In the rows, zero is written as 128.
Known rows, with every step that occurs:
J W M: [ 82 110 128 129 101 137  74 154 162 160 138 155 106 139  92  56]
D V: [108 122 141 136 137 145 128 143 156 165 119 132 145 128 102  95]
M F: [135 111 107 117 140 138  96 126 183 126 133 142 136 124  98  90]
V M F: [130 117  86 111 154 136  89 122 179 124 104 169 143 103  69  95]
M W J V D F: [111  76 178 139  96 116 159  96 160 120 136 146 105 111  90  45]
D V M: [103 127 119 129 147 144 123 139 158 162  93 158 153 111  76  99]
F J W D V M: [ 83 133 123 112 173 147 107 165 129 154 129 195 100  87  85  97]
D V M F: [118 113 101 121 154 150 116 130 202 158  95 168 151 100  68  89]
J W: [ 79 112 111 121 127 134  79 136 154 162 134 162 111 157 100  91]
J V: [123  91 139 140 123 141 113 128 142 121 123 109 133 128 111  62]
W D F J V: [135 124 152 115 124 124 135 157 105  93 156 154 122 105 110  58]
F J W M: [ 72 122 135 129 139 141  81 167 148 152 130 159  87  92 119  78]
W D: [150 135 144 117 133 130 110 151  80 103 174 137 136 135  90  93]
J W M F: [ 97  96 113 120 109 143  69 143 205 154 139 165 104 128  83  44]
W J V: [146  73 171 155 105 133 134 118 126 112 148  98 125 106  97  67]
M F J V D: [112  86 112 123 168 166 106 105 179 111 108 143 103  61 121  69]

Rows:
[101 125 120 102 102 119 101 149 132 139 166 192 115 170  80  64]
J W D F
[ 98 109 143 132 170 127 123 139 152 121  98 152 107  63 112  77]
F J V M W
[ 97 121 118 111 138 144 104 151 139 163 140 190 119 135  56  77]
J W D V M
[131 151 144 105 133 118 127 165  90 101 163 169 125 112 107  89]
W D F J
[143  79 151 149 116 135 128 115 128 111 123 123 130  89  75  72]
W J V M
[112 150 138 102 151 101 131 155 124 109 133 203 118  94  79  87]
V M W D F J
[132 129 135 109 134 126 131 153 105  90 135 175 128  90  88  62]
W D F J V M
[ 99 117 119 120 134 126 123 140 155 118  90 170 131  86 108  68]
D F J V M
[ 90 115  77 106 176 144  77 133 193 143  99 200 105  82  84  98]
V M F J W
[121 115 153 123 170 127 128 150 118 100 129 157 105  64  99  70]
F J V M W D
[ 99  89 121 125 105 147 123  95 150 120 104 145 129 125 104  46]
J V D F
[123  73 155 140  89 140 142  91 131 112 130 130 119 104  91  52]
W J V D F
[127  92 122 126 162 149 108 132 187 113 119 132 113  73 124  69]
M F J V
[123 119 113 117 171 142  98 139 172 122 127 149 115  82 120 104]
M F J
[ 48 123 101 107 136 142 100 115 149 150 105 198  94 114 114  88]
V D F J W
[ 90 100 133 134 163 163 113 115 120 116 104 130 101  67 134  80]
F J V D
[150 125 118 110 152 147 124 145 150 127 141 171 147 102  52  78]
W D V M F
[ 51 122 115 113 117 145  94 129 150 149 110 193  91  99 108  62]
V D F J W M
[106 110 123 134 166 144 109 140 133 115  93 142 120  64 113  86]
F J V M
[114  88 131 131 137 169  98 126 178 110 114 133 100  47 111  34]
W M F J V D
